In the rows, zero is written as 128.
Known rows, with every step that occurs
degera -> zamev: [139  61 152 102 138 156 113 117 141 110 133  96 128 161 139 184 117 142
 127 116 129 144 137 136 113 122 146]
zikap -> zamev: [119  78 132 135 120 145 124 106 168 139 117 101 140 150 142 172 138 150
 122 118 146 137 129 136 128 117 126]
vozeg -> pabu -> dase -> vize: [129  80 138  83  98 133 107  90 132 181 152  97 129 154 102 178 137  81
 110 124 116 117 182 120  90  95 132]
zamev -> dase: [129  99 129 121 144 128 120 104 166 170 132  80 114 124 119 157 107 116
 117 120 135 140 126 122 111 144 118]
zikap -> zamev -> dase: [141  86 126 131 146 146 130 104 189 180 123  80 136 126 136 175 129 125
 112 117 152 144 135 119 112 136 113]
fuguziv -> dase -> zugug: [ 59 120 122 107  86 128 150 103 155 114 132 124  67 142 118 152 102 128
 120 147 109 117  99 130 126 140 118]
sibom -> fuguziv -> dase -> vize: [ 74 154 143 100 101 133 153 104 191  92 121 109  78 131  94 167  79 101
  76 168 125 141  91 122 136  88 111]
vozeg -> pabu -> dase: [125  55 139  83 107 137  96 103 101 174 153  81 135 156 133 182 128 107
 132 103  99 130 185 129 105 123 129]
fuguziv -> dase -> vize: [ 78 132 139  93  98 127 151  95 185 126 130 127  80 145  95 145 120 109
 106 149 151 113 109 121 113  94 125]
pabu -> dase: [116  75 135  98 123 120 120 107 130 150 155  89 129 131 120 167 128 106
 115 117 110 137 148 137 113 132 119]
dase -> vize -> degera -> pabu: [117  84 143 100 122 150 108  98 156 142 102 137 107 118  73 149 164 121
  92 142 113 123 106  97  84 132 148]
vize -> dase -> zamev: [104 105 115 136  82 121 103  61 172 112 117 132  47 147 106 142 144 136
 130 138 112 112  84 140 102 165 120]
fuguziv -> dase -> vize -> degera: [ 70 120 152  90 100 125 137  85 175 125 111 153  73 144  75 141 141 107
  94 175 136 102  83  95 105 125 130]
zikap -> zamev -> degera: [129  61 134 143 125 132 132  93 194 154 120  88 139 154 149 186 161 156
 100 104 178 135 146 143 108 112 112]
vize -> dase -> zamev -> degera: [115  89 121 137  87 105 111  51 196 129 119 114  45 151 117 159 165 144
 109 122 147 113 101 148  83 161 104]
sibom -> fuguziv -> dase -> zamev -> zikap: [ 89 121 126  86  73 131 140  83 183 110 142  86  61 137 145 170  70 145
 104 130  99 153 110 142 107 148  98]
mugipiv -> zugug: [107 115 129 128 125 118 132 103 125 133 123 127 115 128 127 135 101 166
 130 154 138 121  90 133 148 147 117]
sibom -> fuguziv -> dase: [ 73 130 146 100 109 138 140 115 162  83 123  98  86 133 127 168  74 127
  95 148 110 150  93 126 150 114 106]
sibom -> fuguziv: [105 115 138 128 126 135 121 119 150  98 118  87 119 133 125 174  78 126
  95 140 101 158  98 139 147 118 115]
zamev -> dase -> fuguziv: [109 121 127 130 148 129 125  79 193 171 129  57  92 104  86 137 114  92
 114 137 136 154 122 123 114 133 131]
sibom -> fuguziv -> dase -> vize -> degera -> zamev: [ 98 116 170  74 115 161 135 103 180  74 108 131  81 142  92 190 101 100
  69 185 111 141  82  93 116 119 130]
fuguziv -> dase -> vize -> degera -> zamev -> zikap: [113  74 165  61 108 146 145  93 189 142 136 125  89 153 108 180 145 119
 111 141 141 125 135 102  78 141 145]
zugug -> mugipiv: [ 81  77 112 130 139 118 115 109 157 141 133  94 115 146  91 141 123 173
 133 140 128 119  93 139 131 107 142]
degera -> pabu -> dase: [131  53 138  81 125 148 110 115 127 151 143  79 131 103 119 169 148 121
 116  95  98 154 165 124  96 136 129]
zikap -> zamev -> degera -> pabu: [143  41 139 124 131 157 122 105 192 155 112  77 145 127 148 188 180 172
  99  80 162 153 168 131  91 115 121]
vize -> dase -> fuguziv: [ 86 117 130 147 118 125 124  67 195 123 114 100  59 120  74 131 158 100
 138 153 128 136  94 135 133 132 139]
vozeg -> pabu: [118  75 140 111 110 141  95 106 111 158 128  99 124 176 135 170 119 140
 138 107 115 122 156 131 116 116 138]
pabu -> degera -> zamev: [146  44 168  96 128 142 125 107 130  98 125  93 133 179 158 177 141 132
 133 114 136 135 169 149  94 121 131]
vize -> degera -> pabu -> dase: [122  44 150  77 126 145 100 108 118 154 127 109 124 102  97 165 168 117
 105 118  82 143 141  97  88 168 132]

Rows
[119  82 112 124  80 114 115  64 188 149 140 109  52 144 123 153 148 145
 144 113 116 126 117 151  88 178 117] => vize -> dase -> zamev -> zikap
[107  87 143  93 113 114 116  86 149 160 137 126 113 127  71 158 154  77
  85 160 111 114 114 105  91 134 128] => pabu -> dase -> vize -> degera
[151  41 147  92 132 148 127 119 155 146 151  72 138 155 155 194 123 151
 141  91 134 155 165 146  98 136 146] => degera -> zamev -> zikap
[148  67 144 103 128 141 139  98 148 138 131  83 106 145 148 183 119  99
 122 130 116 136 159 135  80 160 118] => pabu -> degera -> zamev -> dase -> zugug
[119  85 120 125  97 112 109  66 175 135 131  97  83 159 138 163 134 156
  93 111 144 119 124 156  73 140 110] => dase -> zamev -> degera
[155  28 173  86 113 160 100 101 101 124 127  87 140 204 172 190 139 128
 146  99 129 127 210 139  87 114 140] => vozeg -> pabu -> degera -> zamev
[155  45 135 100 118 147 136  88 203 182 134  76 145 105 114 198 195 111
  70  95 160 148 190 122  67  93 115] => zikap -> zamev -> degera -> pabu -> dase -> vize
[123  81 113 110  91 119 114  77 165 157 148  92  92 152 143 156 114 158
 132 100 116 132 135 154  77 157 125] => dase -> zamev -> zikap
[134  67 125 107 104 138 101  75 171 134 121  91  90 131 135 166 156 171
  94  88 129 136 146 142  58 144 119] => dase -> zamev -> degera -> pabu
[179  38 167  83 134 160 102  96 122 164 131  65 135 176 164 194 130 108
 141  99 135 134 215 119  76 136 127] => vozeg -> pabu -> degera -> zamev -> dase
[127  55 152 105 100 131 102  93 103 144 121  99 129 193 156 160 139 127
 144 110 127 115 192 140  99 116 124] => vozeg -> pabu -> degera
[169  53 162  92 149 145 129 101 149 138 129  72 126 152 156 179 130 106
 128 114 146 140 174 131  81 142 119] => pabu -> degera -> zamev -> dase
[124 109 121 142 148 149 133  78 219 179 117  55 114 105 106 158 136 101
 112 134 153 158 140 118 118 123 123] => zikap -> zamev -> dase -> fuguziv
[ 89 102 132  96  80 116 130  63 188 122 131 106  51 159 138 157 130 155
  94 119 152 114 125 140  78 139 101] => fuguziv -> dase -> zamev -> degera
[160  95 144  96 150 151 127 104 190 156 136  85 117 131 105 183 115  90
  98 132 150 140 137 113  85 114 138] => degera -> zamev -> dase -> vize
[118  95 130  97 110 115 131  96 156 159 151 100 121 129  91 162 135  81
  96 138 127 127 141 132  99 102 126] => pabu -> dase -> vize
[ 83  51  98  96 118 136 121 115 137 160 152  83 107  92  80 160 137 147
 121 129  69 135 129 128 102 138 139] => degera -> pabu -> dase -> zugug -> mugipiv
[152  24 138 101 127 152 124 101 177 173 136  64 153 109 145 201 189 140
  92  76 146 158 198 127  81 126 109] => zikap -> zamev -> degera -> pabu -> dase
[121 112 133 113 137 120 118  84 185 180 112 119  99 123  71 152 139  85
  86 162 133 115  90  94  88 150 124] => zamev -> dase -> vize -> degera
[134  36 120 109 105 150 137  99 176 173 137  72 133 102 138 206 175 129
  90  95 118 153 181 132  82 143 106] => zikap -> zamev -> degera -> pabu -> dase -> zugug
[102  82 135  79  83 143 121  72 185 122 125 100  55 129 134 158 149 170
  92  97 138 130 144 128  61 142 108] => fuguziv -> dase -> zamev -> degera -> pabu
[ 29 106 105 112 100 118 149 105 170 126 141 115  63 140  86 139 103 160
 128 167 112 107  76 131 135 125 130] => fuguziv -> dase -> zugug -> mugipiv
[130  63 122  76  94 148  96  83 131 140 147  85  96 110 123 161 142 131
 106 101  82 144 158 127  67 156 120] => degera -> pabu -> dase -> zamev
[131  76 137  79 117 144 121 105 154 157 146  91 125 100  89 165 153  92
  94 113 111 143 162 118  82 107 134] => degera -> pabu -> dase -> vize
[100  66 146  84 128 147 102  79 147 150 120  84 102  84  71 147 175  90
 105 136  88 155 139  99  92 155 143] => vize -> degera -> pabu -> dase -> fuguziv
[122  53 132  74  95 146  82  73 121 144 130 118  89 108 104 159 162 127
  99 126  69 131 127 105  60 186 125] => vize -> degera -> pabu -> dase -> zamev
[140  37 141  87 129 132 117 102 154 164 145  65 132 107 128 183 170 128
  94  80 130 152 186 132  76 133 114] => zamev -> degera -> pabu -> dase
[148  78 133 108 137 170 116  92 205 189  97 114 124  94  86 168 177 110
  81 139 139 135 124  75  75 144 130] => zikap -> zamev -> dase -> vize -> degera -> pabu
[108  78 138  95 108 139 100  78 134 174 148  58 115 137 102 162 135  83
 130 122 105 144 188 128 105 113 137] => vozeg -> pabu -> dase -> fuguziv
[ 97  87 115 108  98 116 133 103 133 149 156  99 108 124 114 169 117  97
 113 135  84 134 129 140 112 149 117] => pabu -> dase -> zugug
[154  38 153  63 122 137 126  93 166 174 159  99 132 136 104 198 156  90
 101 126 116 138 162 112  63 149 143] => pabu -> dase -> vize -> degera -> zamev -> zikap
[137  92 138  95 142 149 111  94 180 180 105 115 100  92  68 152 155  98
  84 139 120 129 112  79  70 154 137] => zamev -> dase -> vize -> degera -> pabu
[119  83 119  92  92 121 103  75 135 140 157  96  93 138 124 161 121 115
 108 123  94 126 133 139  83 153 113] => pabu -> dase -> zamev
[145  58 152  89 125 141 123  96 179 154 134 114 123 154 104 186 150 123
 110 131 134 135 131 115  73 141 154] => dase -> vize -> degera -> zamev -> zikap
[131  56 140 114 134 140 114 106 170 147 118  81 123 125 130 171 161 156
  99  82 146 144 156 136  87 120 125] => zamev -> degera -> pabu
[ 91  36 102 102 123 121 126 100 165 178 151  69 106  98  87 176 157 152
  99 116 103 134 145 137  84 133 123] => zamev -> degera -> pabu -> dase -> zugug -> mugipiv
